What can hang from each mark
famo: zafa
zofum: famo mizaf runa
keme: tebip
gavezip: zofum
vuzem: zafa zofum
dukapef: keme
tebip: keme
zafa: gavezip keme mizaf nopon
runa: zafa

Each row was made from one small tree. The marks that hang from a mark follow it in brackets, in alphabetical order. Every link used is in the known rows. Write each row's tree.
Known rows
zafa(gavezip(zofum) keme(tebip) mizaf nopon): [-2.546  2.882 -3.028  3.580  2.525 -3.652  5.934  6.470  0.879  0.150
  0.113  6.033  6.336 -0.421 -0.285 -0.202  1.657  0.472  0.250  1.852
 -4.957  0.789]
vuzem(zafa(keme mizaf nopon)): [-0.350  1.432 -2.254  2.212  2.485 -4.350  4.308  1.386  0.357 -2.697
 -3.081  1.443  4.808 -1.442 -4.779 -2.742  0.677  0.593 -2.189  4.513
 -3.401  3.322]
gavezip(zofum(mizaf runa(zafa))): [-3.946 -0.592  3.359  1.573  0.579  1.274 -4.226  0.223  0.146 -1.733
  1.250  0.800 -2.422  0.491 -0.031 -0.325  4.235 -1.939 -0.355 -0.238
 -2.587 -0.470]
zofum(famo mizaf runa): [-3.724  4.093  0.783 -0.274  3.114  1.941 -1.046  2.350 -2.108 -3.823
 -0.084 -2.639 -0.302  0.280 -0.828  3.117  2.254 -2.165 -2.470  0.865
 -1.127  2.010]
famo(zafa(gavezip(zofum) keme(tebip) mizaf)): [-2.594  3.633  1.390  2.097  2.449 -1.235  0.291  3.446  1.747 -1.575
  0.739  5.008  4.759 -1.109 -0.975 -1.273  1.859 -0.423  0.004 -0.087
 -2.043 -3.098]
runa(zafa(nopon)): [-0.343  0.481 -1.066  2.177 -1.778  0.023  1.173  0.093 -1.545 -3.029
  1.507  0.064 -0.932  0.694 -1.998 -1.822  1.435 -1.686 -1.762  0.305
 -0.086  1.474]
runa(zafa(gavezip(zofum))): [-1.962  0.341  1.201  1.745 -1.015  0.644 -1.856  0.893  1.443 -1.375
  3.589  3.427 -0.894  1.593  0.166 -2.212  2.788 -0.920 -0.637 -1.331
 -1.133 -3.169]
keme(tebip): [-0.814  4.152  0.780  0.800 -0.830  0.211 -1.539  2.077  1.718 -0.960
  0.605 -2.844 -0.089  0.529  0.723  0.416  0.760 -1.025  1.397  1.131
  1.483 -0.443]
runa(zafa(gavezip mizaf)): [-1.323  0.996 -0.115  2.288 -0.123 -0.239  4.390  1.378 -0.567 -2.590
  2.491  3.382  0.629  1.521 -1.250 -2.153  1.934 -0.648 -1.617 -0.567
 -1.308 -2.191]
tebip(keme): [-0.499  0.387 -1.156  1.353  0.831  0.799 -2.659  1.038  1.850 -0.851
  1.272  0.096  0.333 -1.423  1.140 -0.502 -0.782 -0.517 -0.280  4.498
 -4.054  1.275]
famo(zafa(gavezip(zofum) mizaf nopon)): [-0.775  2.047 -0.821  1.849  1.696 -0.288  3.328  3.949 -1.210 -1.626
 -0.787  5.504  4.338 -0.663 -1.805 -2.029  0.862 -2.417 -3.193 -1.825
 -3.214 -1.641]
famo(zafa(gavezip keme(tebip) mizaf nopon)): [-0.939  4.978 -1.752  2.269  2.296 -1.982  5.154  4.051 -0.427 -2.307
 -0.654  4.578  5.991 -1.592 -2.159 -1.556  0.353 -1.625 -1.845 -0.062
 -1.731  0.161]
zofum(famo mizaf): [-2.665  2.765  0.397  0.040  1.312  1.748 -1.205  3.643 -1.750 -3.695
  2.229 -2.954  0.303  1.160  0.073  2.459  1.511 -0.951 -1.775  1.964
 -0.753  1.635]
vuzem(zofum(famo mizaf runa)): [-2.044  3.967  2.786 -0.437  2.634  0.768 -2.908  1.355  0.289 -2.800
  0.268 -3.430 -0.773  0.481 -1.420  2.633  2.544 -1.568 -2.349  2.037
 -0.507  0.940]
zafa(keme mizaf nopon): [-0.705  0.280 -4.293  2.186  2.303 -3.208  6.290  2.860 -1.670 -2.477
 -1.067  1.661  4.704 -1.104 -2.694 -0.357  0.816  0.826 -0.950  4.352
 -4.627  4.708]
dukapef(keme): [-1.225 -0.131  0.189  0.666  2.248 -0.519 -1.993  0.432  2.498  0.591
  0.562 -1.845 -1.147  1.775 -0.853  1.930  1.503 -0.409 -1.887  2.651
 -0.394  1.473]
gavezip(zofum(famo mizaf runa)): [-4.573  1.507  2.244  0.553  2.594  1.795 -4.692  2.741 -0.458 -2.242
  0.393 -0.614 -0.379  0.503 -0.001  2.570  3.268 -1.365 -1.142  0.904
 -2.874 -0.106]
vuzem(zofum): [ 0.800  1.629  1.914 -0.532  0.140 -0.379 -3.321 -0.020  2.622 -0.762
  1.076 -2.660 -0.816  0.615 -0.754 -0.317  1.607 -0.310 -0.422  2.472
 -0.295 -0.175]
zofum(famo mizaf runa(zafa)): [-4.365  3.393  1.875  1.152  1.792  2.110 -1.182  1.074 -2.676 -5.161
  1.152 -1.871 -1.656  0.826 -1.905  2.170  2.956 -2.443 -2.861  0.084
 -0.021  1.095]
zofum(famo mizaf runa(zafa(gavezip keme))): [-5.001  4.384  0.659  1.187  3.141  0.989  0.176  1.829 -1.488 -4.601
  2.306  1.219  0.365  0.406 -1.274  1.561  3.266 -1.462 -2.664  0.326
 -1.470  0.963]
gavezip(zofum(famo(zafa(keme mizaf)) runa)): [-4.319  1.901  1.896  1.179  4.004  0.334 -4.006  2.116 -0.148 -3.382
 -1.221  1.744  2.487 -0.891 -2.763  1.855  2.655 -0.431 -1.380  1.070
 -2.702 -1.596]
zafa(mizaf): [-0.605  0.311 -0.657  0.942  1.069 -0.567  3.313  1.936 -0.876 -2.134
 -0.410 -0.358  1.446  0.527 -1.312 -0.280  0.975 -0.075 -0.752  2.194
 -2.343  0.337]

Which tree is each row?
[-3.526 -0.425  1.973  2.117  0.533  0.773 -2.464  0.926 -0.833 -1.772
  0.564  1.271 -1.630  0.209 -0.551 -0.425  3.753 -2.354 -1.163 -0.409
 -3.090  0.997]
gavezip(zofum(mizaf runa(zafa(nopon))))
[-2.122  6.924  3.291  0.935  3.874 -3.241 -4.316 -0.083  4.282 -2.813
 -2.740 -2.387  2.367 -1.072 -4.903  0.697  1.960  0.256 -1.397  4.530
  1.036  0.026]
vuzem(zafa(keme(tebip)) zofum(famo runa))
[-3.028  4.719 -1.221  1.159  4.763 -0.156  1.871  2.122 -2.925 -5.248
 -3.013  0.937  4.221 -1.763 -4.745  1.987  0.872 -1.773 -3.849  1.324
 -1.687  1.827]
zofum(famo(zafa(keme mizaf nopon)) runa)
[-3.108 -0.389  2.486  1.425  0.586  0.900 -4.815 -0.583  1.041 -1.523
  0.235  0.959 -1.999  0.375 -0.919 -0.640  3.440 -1.206 -0.176 -0.195
 -1.897 -1.663]
gavezip(zofum(runa(zafa)))
[-0.810  3.425 -1.491  3.004  1.945 -4.581  4.333  2.139  0.958 -2.390
 -3.327  0.820  5.101 -1.441 -4.311 -2.142  0.567  0.360 -1.212  4.309
 -1.925  2.689]
vuzem(zafa(keme(tebip) mizaf nopon))
[-0.978  1.916  2.630  0.652  1.252 -1.011 -3.365 -2.257  2.470 -2.179
  0.604 -1.105 -1.431 -0.202 -2.625 -0.598  3.010 -0.533 -0.662  2.251
 -0.242  0.199]
vuzem(zofum(runa(zafa(keme))))
[-3.757  0.445  0.127  3.127  1.620 -1.278  1.606  2.629  0.233 -3.114
  3.385  5.031  2.526  0.992 -1.783 -0.468  3.015  1.418 -0.600  1.390
 -3.038 -2.146]
runa(zafa(gavezip(zofum(famo)) keme mizaf))
[-3.047  2.335  0.465  0.313  1.666  1.165 -1.876  4.970  0.822 -0.684
  3.211  2.562  1.364  1.408  1.815  0.724  2.440 -0.930 -1.369 -0.453
 -2.977 -1.868]
zafa(gavezip(zofum(famo mizaf)))
[-1.550  3.175  0.238  0.655  1.929  1.012 -0.189  2.821 -0.702 -1.325
 -0.445  4.363  2.290 -1.114 -0.641 -1.926  1.771 -4.208 -3.499 -3.002
 -2.606 -0.551]
famo(zafa(gavezip(zofum(mizaf runa)) nopon))
[-3.036  2.554 -0.899  1.594  1.836 -0.333  2.866  0.811 -1.273 -2.704
  1.269  2.630  0.122 -0.518 -0.863 -1.236  3.294 -2.801 -2.332 -0.332
 -2.970  3.240]
zofum(mizaf runa(zafa(gavezip keme nopon)))
[-4.367  2.301 -1.268  1.652  5.357 -1.803  2.138  4.368  0.873 -1.673
  0.322  5.525  4.946 -0.168 -1.176  1.375  2.731  1.424 -0.876  2.009
 -5.665 -1.159]
zafa(gavezip(zofum(famo runa)) keme mizaf)
[-3.094  1.110  0.431  1.908  2.403 -0.230 -2.382  3.721 -0.800 -3.197
 -0.037  2.075  3.750 -0.594 -2.398  1.320  1.727  0.219 -1.513  1.702
 -2.856 -0.577]
gavezip(zofum(famo(zafa(keme mizaf nopon))))
[-3.528  2.378  0.708  1.160  1.920  0.184  0.644 -0.062 -0.133 -2.732
  2.111  2.007 -0.835 -0.125 -0.359 -1.101  3.609 -2.016 -1.414 -0.257
 -2.355  1.570]
zofum(mizaf runa(zafa(gavezip keme)))
[ 0.658  3.785 -2.146  0.741  1.065 -2.074  2.652  2.058  1.535 -0.870
 -1.756  2.397  3.084 -0.270 -2.291 -3.709  0.294 -1.717 -3.486  0.512
 -1.896  0.873]
vuzem(zafa(gavezip nopon))
[-3.815  2.518  2.276  2.058  2.171 -0.056 -4.036  3.736  0.583 -2.959
  0.444  1.035  3.156 -0.173 -1.689  1.924  2.004  0.347  0.169  1.743
 -1.175 -2.374]
gavezip(zofum(famo(zafa(keme(tebip) mizaf))))
[-2.044  2.002 -3.170  2.347  2.643 -1.081  5.969  7.021 -1.819 -1.211
 -0.184  5.169  5.053  0.920 -0.949  0.796  1.006 -0.610 -3.046  0.230
 -4.896 -0.274]
zafa(gavezip(zofum(famo)) mizaf nopon)
[-0.790  3.576 -0.103 -0.159  2.098 -0.098 -1.584  1.015  1.868 -2.037
  1.632  3.253  3.182 -1.351 -0.912 -2.289  1.147 -1.207 -1.410 -0.386
 -1.221 -1.236]
famo(zafa(gavezip keme))
[-2.136  3.600  2.338  1.111  1.544  0.366 -1.127  0.995 -1.131 -3.834
  0.670 -2.232 -1.148  0.584 -2.760  1.734  2.773 -2.087 -3.028  1.282
  0.010  1.581]
vuzem(zofum(famo mizaf runa(zafa(nopon))))
[-1.726  2.297 -0.720  1.164  2.137 -0.621 -0.604  3.142  0.398 -1.459
  1.373  5.082  4.014 -1.524 -0.650 -2.163  1.931 -1.998 -2.210 -0.769
 -3.504  0.576]
famo(zafa(gavezip(zofum(mizaf)) keme nopon))
[-2.299  1.021 -2.986  1.514  2.184 -1.803  1.468  4.638  0.881  0.237
  2.461  5.138  3.896 -0.544  1.098 -1.042  2.592 -0.366 -0.818  1.233
 -5.880  2.700]
zafa(gavezip(zofum(mizaf)) keme nopon)
[-1.212  4.196  2.000 -0.624  2.552  0.364 -3.670  0.600  1.213 -2.510
 -0.624 -3.149 -0.280  0.421 -2.319  2.352  1.848 -0.913 -2.103  2.136
  0.094 -0.184]
vuzem(zofum(famo runa))
[-1.411  3.036 -0.401  1.175  2.233 -1.811  0.842  2.265  1.387 -0.397
 -2.196  3.558  2.470 -0.521 -1.792 -3.056  1.975 -2.577 -3.549 -0.264
 -3.553  0.743]
vuzem(zafa(gavezip(zofum(mizaf runa)) nopon))
[-3.957 -0.560  1.443  2.246  1.238 -0.151 -2.712  0.778 -0.274 -1.983
  0.880  1.824 -0.674 -0.361 -0.740 -0.380  4.123 -1.463 -0.523  0.747
 -3.775  1.767]
gavezip(zofum(mizaf runa(zafa(keme nopon))))
[-1.020  6.651  2.441 -0.267  3.762 -1.601 -2.053  0.789  3.548 -1.969
 -2.122  0.330  1.953  0.046 -3.892 -0.655  1.619 -1.254 -4.223  1.344
 -0.149 -2.002]
vuzem(zafa(gavezip) zofum(famo runa))
[-3.481  4.386  0.207  1.193  2.798 -1.494 -2.344  2.911  4.102  0.717
  1.156  3.856  2.683 -0.498  1.323 -0.025  2.886  0.042  1.639  0.693
 -2.747 -1.462]
zafa(gavezip(zofum(runa)) keme(tebip))
[-0.719 -0.251 -1.437  3.130 -0.901 -0.815  5.193  1.223 -2.800 -3.653
  0.496  1.224  0.581  0.717 -3.102 -1.531  1.292 -1.108 -2.038  0.878
 -1.280  1.313]
runa(zafa(mizaf nopon))
[-4.264  4.974  1.547  0.020  4.245  1.552 -2.613  1.443 -1.833 -5.126
 -0.355 -1.022  1.605 -1.338 -2.330  2.179  2.318 -2.309 -2.927  0.725
 -0.876  1.713]
zofum(famo(zafa(keme)) mizaf runa)
